Each row was made from one small tree. Brackets hold a mark, then the marks that hang from it, in alphabetical order. Every link used is in the known rows. Write each row's tree.
Known rows:
[X [L [Q P]]]: -3.2	-0.2	-10.2	9.7	3.0	-7.7	27.0	17.3	10.2	1.6	-15.5	-2.2	1.9	13.5	-2.4	-0.4	-9.8	-16.7	-10.9	-3.1	-5.7	10.9	23.6
[F [E [Q P W]]]: -0.9	-8.7	-12.5	11.6	13.6	10.5	-22.0	-4.8	8.8	18.0	3.7	27.8	9.5	-24.7	4.8	2.9	22.8	14.3	8.9	3.3	7.5	-5.6	17.7
[T [X L]]: -11.3	-5.6	11.0	14.6	-10.3	7.4	11.3	-0.7	3.6	-26.4	-27.5	-31.8	6.6	44.5	-29.2	-14.7	-9.1	0.9	-6.6	9.1	11.0	21.9	14.8
[L [Q P Y] X]: 10.8	1.1	-15.9	-3.7	-0.4	-12.4	23.6	2.5	4.9	3.3	10.7	3.0	-10.0	-2.0	10.5	16.6	-4.1	-11.0	9.9	16.0	-18.2	15.7	6.8
[T [X [L [Q P W Y]]]]: 2.9	-4.3	8.8	-6.0	5.6	0.2	24.2	8.1	-3.1	-29.1	12.3	37.7	-5.2	0.3	-30.0	-1.4	-18.0	-7.3	-7.6	20.2	-9.1	21.0	6.8
[L [Q W Y] [X T]]: 1.9	0.9	-4.5	-4.4	3.4	-25.5	19.8	-2.6	6.2	-9.6	6.8	21.8	-8.6	14.0	7.9	-0.9	-17.0	-24.1	-2.2	4.7	-4.4	-5.3	7.4
[F [E [Q L Y]]]: -5.5	-10.7	21.3	7.2	-34.3	9.4	-14.5	-8.2	9.1	-10.9	5.7	-5.1	5.7	-13.8	0.9	-10.7	19.3	44.4	4.3	-2.2	9.3	-15.8	-26.5
[L [Q W]]: 0.1	4.9	-12.3	2.9	8.8	-3.0	19.0	10.4	8.9	8.9	-11.2	4.8	0.1	17.6	-4.7	-16.8	9.6	-14.2	12.5	9.2	10.3	4.0	25.2
[Y Q]: -12.6	1.0	-13.7	11.5	-7.2	5.6	-17.0	5.1	14.4	13.1	-56.8	-43.2	3.0	30.0	4.7	0.1	11.7	-11.1	6.5	1.1	7.9	4.6	13.9
[Q P [W F]]: 4.9	12.8	-19.3	-3.6	30.4	11.6	-6.6	8.0	-10.9	11.2	12.2	-2.8	12.8	-6.7	4.2	9.9	8.9	-17.1	1.6	-5.6	-2.7	-0.5	24.2
[T [X [L [Q P W]]]]: -1.8	-6.9	-1.5	3.0	13.1	2.0	23.9	4.9	-0.2	-12.0	-2.2	23.6	-2.4	14.3	-29.9	-12.2	-15.5	-11.0	-5.7	18.7	-1.7	25.1	22.7
[F E]: -8.9	2.5	-5.5	16.4	2.5	8.1	-9.0	14.6	14.4	-2.0	-16.4	-30.7	9.4	19.5	2.6	-11.2	31.4	25.0	10.3	5.9	17.9	-8.4	11.2
[T [X [L [Q P [W F]]]]]: -4.1	-1.3	-7.9	6.2	20.7	3.2	21.0	9.8	-8.8	-18.9	26.7	16.9	8.4	7.5	-25.2	-5.9	-18.6	-8.5	-15.4	-1.1	-11.7	22.9	22.4
[P [Q W Y]]: 5.4	14.5	5.3	-11.1	5.2	1.0	-12.1	4.9	-4.0	-0.5	-0.6	-16.8	1.3	-0.8	-9.7	10.1	12.4	3.7	10.3	5.3	7.4	4.5	-8.1
[Y [Q P W]]: -2.1	1.8	-18.8	-3.2	20.0	9.7	-25.3	3.9	3.2	27.8	-40.9	-3.2	-3.5	0.4	7.1	13.7	9.8	-24.7	8.3	10.2	1.0	4.6	19.0
[E [Q L P W Y]]: 9.9	-8.1	14.3	-17.9	-13.9	11.1	-8.4	-19.7	-7.8	7.9	7.8	30.3	-2.1	-35.4	-2.9	4.3	-2.2	0.9	6.5	6.3	-1.6	-5.5	-13.2
[X [L Q] T]: -14.5	-0.4	3.4	15.3	-7.9	-23.3	32.1	14.2	17.5	-13.7	-29.7	-11.3	8.0	40.2	-5.0	-25.1	-24.7	-19.9	-23.1	-18.0	6.5	-10.0	22.9
[L [Q W] [X T]]: -1.7	-2.0	-14.9	2.8	11.7	-24.1	21.7	-6.0	10.9	7.5	-5.8	6.7	-4.4	27.0	7.6	-11.1	-14.9	-28.9	-1.1	4.3	2.8	0.1	24.4
[E Q]: -6.6	-6.3	-9.4	17.1	-19.9	2.5	0.2	-13.6	13.8	10.0	-27.8	-17.4	16.2	12.9	-1.0	-10.3	7.4	-2.6	10.3	-6.5	11.1	3.4	22.5
[W [F E] [Q L P Y]]: 1.8	8.6	11.8	-5.3	-5.1	11.8	-29.8	14.8	-17.0	-10.1	27.8	14.6	7.2	-35.1	11.9	9.8	17.0	47.2	-6.0	-14.5	-8.6	-26.7	-45.2
[E F [Q [L X] Y]]: 0.3	-12.4	2.0	8.3	-10.0	0.3	-4.1	-12.5	0.0	3.5	6.0	-12.5	-26.3	-18.3	13.3	11.5	-0.2	0.4	5.9	-15.7	-3.4	11.3	-20.1
[X [L [Q W]] T]: -10.9	-0.4	1.4	8.2	8.2	-20.7	23.3	12.1	13.0	-11.0	-18.6	15.4	3.5	28.4	-6.6	-18.1	-23.0	-30.3	-22.8	-13.5	8.7	-8.8	24.7
[P [Q [L X] [W F]]]: 5.5	8.8	-5.1	-7.0	10.4	3.4	-15.2	-13.5	-19.0	18.1	29.4	-47.5	-3.9	3.2	2.4	16.3	0.6	4.6	-1.4	-5.6	-3.9	19.3	-19.2
[W [Q P]]: 2.9	8.5	-11.7	0.4	1.2	3.2	-10.6	3.7	-3.8	18.4	-33.5	6.9	7.1	-3.2	4.8	2.1	6.8	-3.3	10.8	0.7	3.0	-4.3	7.5

Write each row's tree:
7.3	-1.2	17.8	-22.1	-8.9	-10.9	5.6	-16.4	-5.2	-4.8	-0.9	-13.2	-8.6	0.0	10.9	2.4	-21.2	-6.5	-4.9	9.3	-7.8	-10.6	-16.1 -> [Q [L [X T]] P Y]
3.4	-7.4	7.9	-3.2	-0.5	9.2	-3.7	0.2	-3.6	5.5	2.4	2.2	-16.6	-39.2	5.1	-2.4	2.8	3.7	5.7	-16.9	-2.6	-3.8	-12.5 -> [E F [Q L P Y]]
-5.5	1.6	3.7	10.6	-15.3	-9.8	27.2	20.2	11.8	-25.0	-9.1	-0.8	-0.7	19.8	-4.2	2.5	-7.4	-7.0	-11.2	-8.2	-4.2	5.6	2.7 -> [X [L [Q Y]]]
5.9	4.1	22.0	-23.4	-3.1	-14.1	-9.0	-20.0	-10.0	-0.5	8.7	-21.6	-12.2	4.1	-2.8	4.3	-16.6	-0.5	-5.0	3.9	2.4	-4.2	-32.2 -> [P [Q [L [X T]] W Y]]
-5.5	-2.8	-12.7	9.1	-3.6	-26.4	28.7	-3.9	17.0	3.9	-17.0	-19.2	0.5	37.1	8.5	-19.0	-16.0	-20.1	-0.2	0.2	0.0	-1.2	23.9 -> [L Q [X T]]
-5.1	-7.0	0.5	9.1	-2.0	-0.8	32.2	7.2	5.2	-17.5	-11.0	-4.7	3.3	24.6	-30.2	-18.9	-17.8	-2.7	-5.2	13.9	-3.8	25.6	23.3 -> [T [X [L [Q P]]]]
6.8	-12.6	8.1	-6.3	-21.7	1.7	-9.2	-32.7	-5.0	6.1	13.1	13.5	-11.9	-12.7	6.4	17.0	-5.7	-2.5	4.6	4.8	-2.9	10.4	-20.2 -> [E [Q [L X] W Y]]
2.3	1.3	-9.4	6.7	4.6	6.9	-29.5	-1.3	-14.8	14.6	26.4	-2.7	-0.4	-19.3	24.2	19.6	11.4	34.5	-2.7	-10.4	-14.0	-5.3	-30.7 -> [W [F E] [Q [L X] P]]
-10.1	10.8	-12.3	24.5	2.4	7.1	-28.8	19.4	-1.0	-2.6	3.1	-7.6	20.3	2.8	13.4	1.6	27.5	33.2	-2.1	-24.0	5.5	-17.5	-8.3 -> [W [F E] Q]
-12.7	-7.1	5.9	18.0	-13.2	-3.0	31.9	5.4	11.5	-26.0	-16.4	-17.1	4.6	44.4	-32.2	-26.8	-13.3	1.4	-5.8	10.2	4.8	25.3	18.4 -> [T [X [L Q]]]
6.6	-6.0	6.3	-11.0	15.8	12.9	-11.6	-0.9	-8.7	10.9	11.7	29.5	-21.5	-51.7	2.6	4.7	3.4	-5.4	5.1	-12.0	-0.7	-3.4	-11.2 -> [E F [Q L P W Y]]
9.1	0.9	-8.5	-13.2	16.4	-23.4	18.9	-1.5	2.8	-0.1	12.8	35.5	-10.1	-4.9	9.4	6.5	-20.9	-28.3	-0.6	10.8	-12.7	-5.5	10.7 -> [L [Q P W Y] [X T]]
-6.7	9.5	-12.6	14.8	24.3	14.0	-20.0	18.6	0.2	-4.1	20.6	-10.2	14.2	4.6	8.2	2.9	30.3	18.1	-0.6	-9.9	9.5	-10.3	9.8 -> [Q [W [F E]]]
-6.3	-6.8	2.8	17.5	-22.7	4.1	-14.3	0.3	15.6	-12.5	0.7	2.3	13.1	-8.0	3.3	1.9	23.4	31.2	6.6	-5.9	7.8	-12.3	-4.8 -> [F [E [Q Y]]]
-0.6	-4.0	10.2	-12.5	2.4	-7.6	-0.8	-23.3	-3.1	9.2	-10.0	-14.4	-9.5	21.8	5.7	-10.1	-15.2	-17.4	-4.2	8.4	9.5	-7.0	-2.3 -> [Q [L [X T]] W]
-0.4	-11.9	6.0	0.2	0.9	16.5	-21.9	-12.1	3.0	20.3	8.9	20.6	2.6	-31.7	0.7	-6.5	18.0	26.2	6.6	5.6	8.9	-9.3	-5.7 -> [F [E [Q L P W]]]
11.4	4.3	16.7	-28.3	3.4	13.8	-3.1	-3.4	-13.3	0.3	4.7	11.4	-8.2	-19.6	-3.4	3.9	3.6	-1.7	7.7	18.3	0.4	-7.0	-15.2 -> [Q L P W Y]
13.8	0.9	-17.2	-9.5	14.5	-9.3	14.9	2.4	-0.5	8.3	20.6	31.2	-15.7	-12.7	8.7	22.9	-2.5	-20.4	11.0	20.8	-16.0	15.5	7.9 -> [L [Q P W Y] X]
2.3	4.9	-30.9	10.9	16.9	-7.6	12.1	2.7	-1.2	9.0	28.0	-4.0	0.6	14.9	11.7	11.0	0.8	-18.3	1.5	-5.5	-10.5	17.3	18.7 -> [L [Q [W F]] X]
3.3	9.8	24.7	-16.8	-22.7	4.5	-2.4	-1.2	-5.9	-5.1	-5.5	-50.9	-2.1	4.0	-11.3	-6.9	6.7	24.2	7.9	5.3	7.8	0.7	-33.2 -> [P [Q L Y]]
-4.0	-7.8	-11.6	19.0	-2.0	7.4	-14.2	-2.9	15.0	13.8	-6.0	1.6	15.5	-13.7	6.1	-2.1	21.4	23.0	8.2	-1.8	6.5	-5.6	16.2 -> [F [E [Q P]]]
3.6	-3.3	-2.6	-5.9	0.7	13.3	-11.0	-18.1	-11.8	18.5	21.9	8.6	13.2	-28.5	2.9	0.2	-2.2	-2.5	-2.9	-15.2	-3.6	-3.0	1.3 -> [E [Q L P [W F]]]
5.0	16.6	15.2	-17.8	-0.1	8.6	-14.5	3.4	-21.1	-7.1	31.6	-29.5	3.9	-11.2	-9.6	5.3	6.2	16.7	-3.5	-10.9	-0.5	-2.0	-33.1 -> [P [Q L [W F] Y]]
-0.3	1.6	8.7	-7.4	12.1	-20.8	22.6	15.9	3.9	-17.6	1.1	44.9	-1.3	-2.6	-3.2	-0.1	-27.7	-29.1	-24.4	-9.4	-7.2	-13.0	10.8 -> [X [L [Q P W Y]] T]
-3.0	-8.4	-1.2	-15.3	10.8	-6.9	-22.8	-20.5	-3.0	27.1	-30.8	-7.1	-16.3	4.0	14.1	8.4	-20.3	-28.4	-6.3	9.9	-4.6	-2.9	-4.6 -> [Y [Q [L [X T]] P W]]
2.0	5.9	21.6	-9.0	-30.8	4.8	-10.3	-1.7	-10.6	-6.7	-20.5	0.7	-3.1	-0.5	-0.9	-4.7	4.3	17.5	5.9	-0.3	5.6	-14.5	-37.5 -> [W [Q L Y]]
8.3	6.2	18.0	-17.3	-18.3	6.6	-12.3	-1.9	-14.3	1.5	-14.1	14.7	-4.7	-21.1	1.5	2.3	0.2	14.9	6.2	4.2	-3.1	-13.1	-33.0 -> [W [Q L P Y]]
3.8	10.2	14.3	-15.0	-2.5	14.0	-7.6	1.6	-18.2	-14.2	26.2	-8.2	2.5	-6.1	-0.8	1.6	5.6	4.8	-2.8	-6.9	0.7	-10.9	-20.1 -> [Q L [W F] Y]
-1.6	-0.7	-9.6	14.6	-3.9	7.8	-20.1	6.5	1.3	-10.6	34.7	9.2	22.3	-33.6	13.0	16.5	18.9	31.1	-2.3	-21.9	-10.3	-13.4	-4.0 -> [W [F [E [Q P Y]]]]
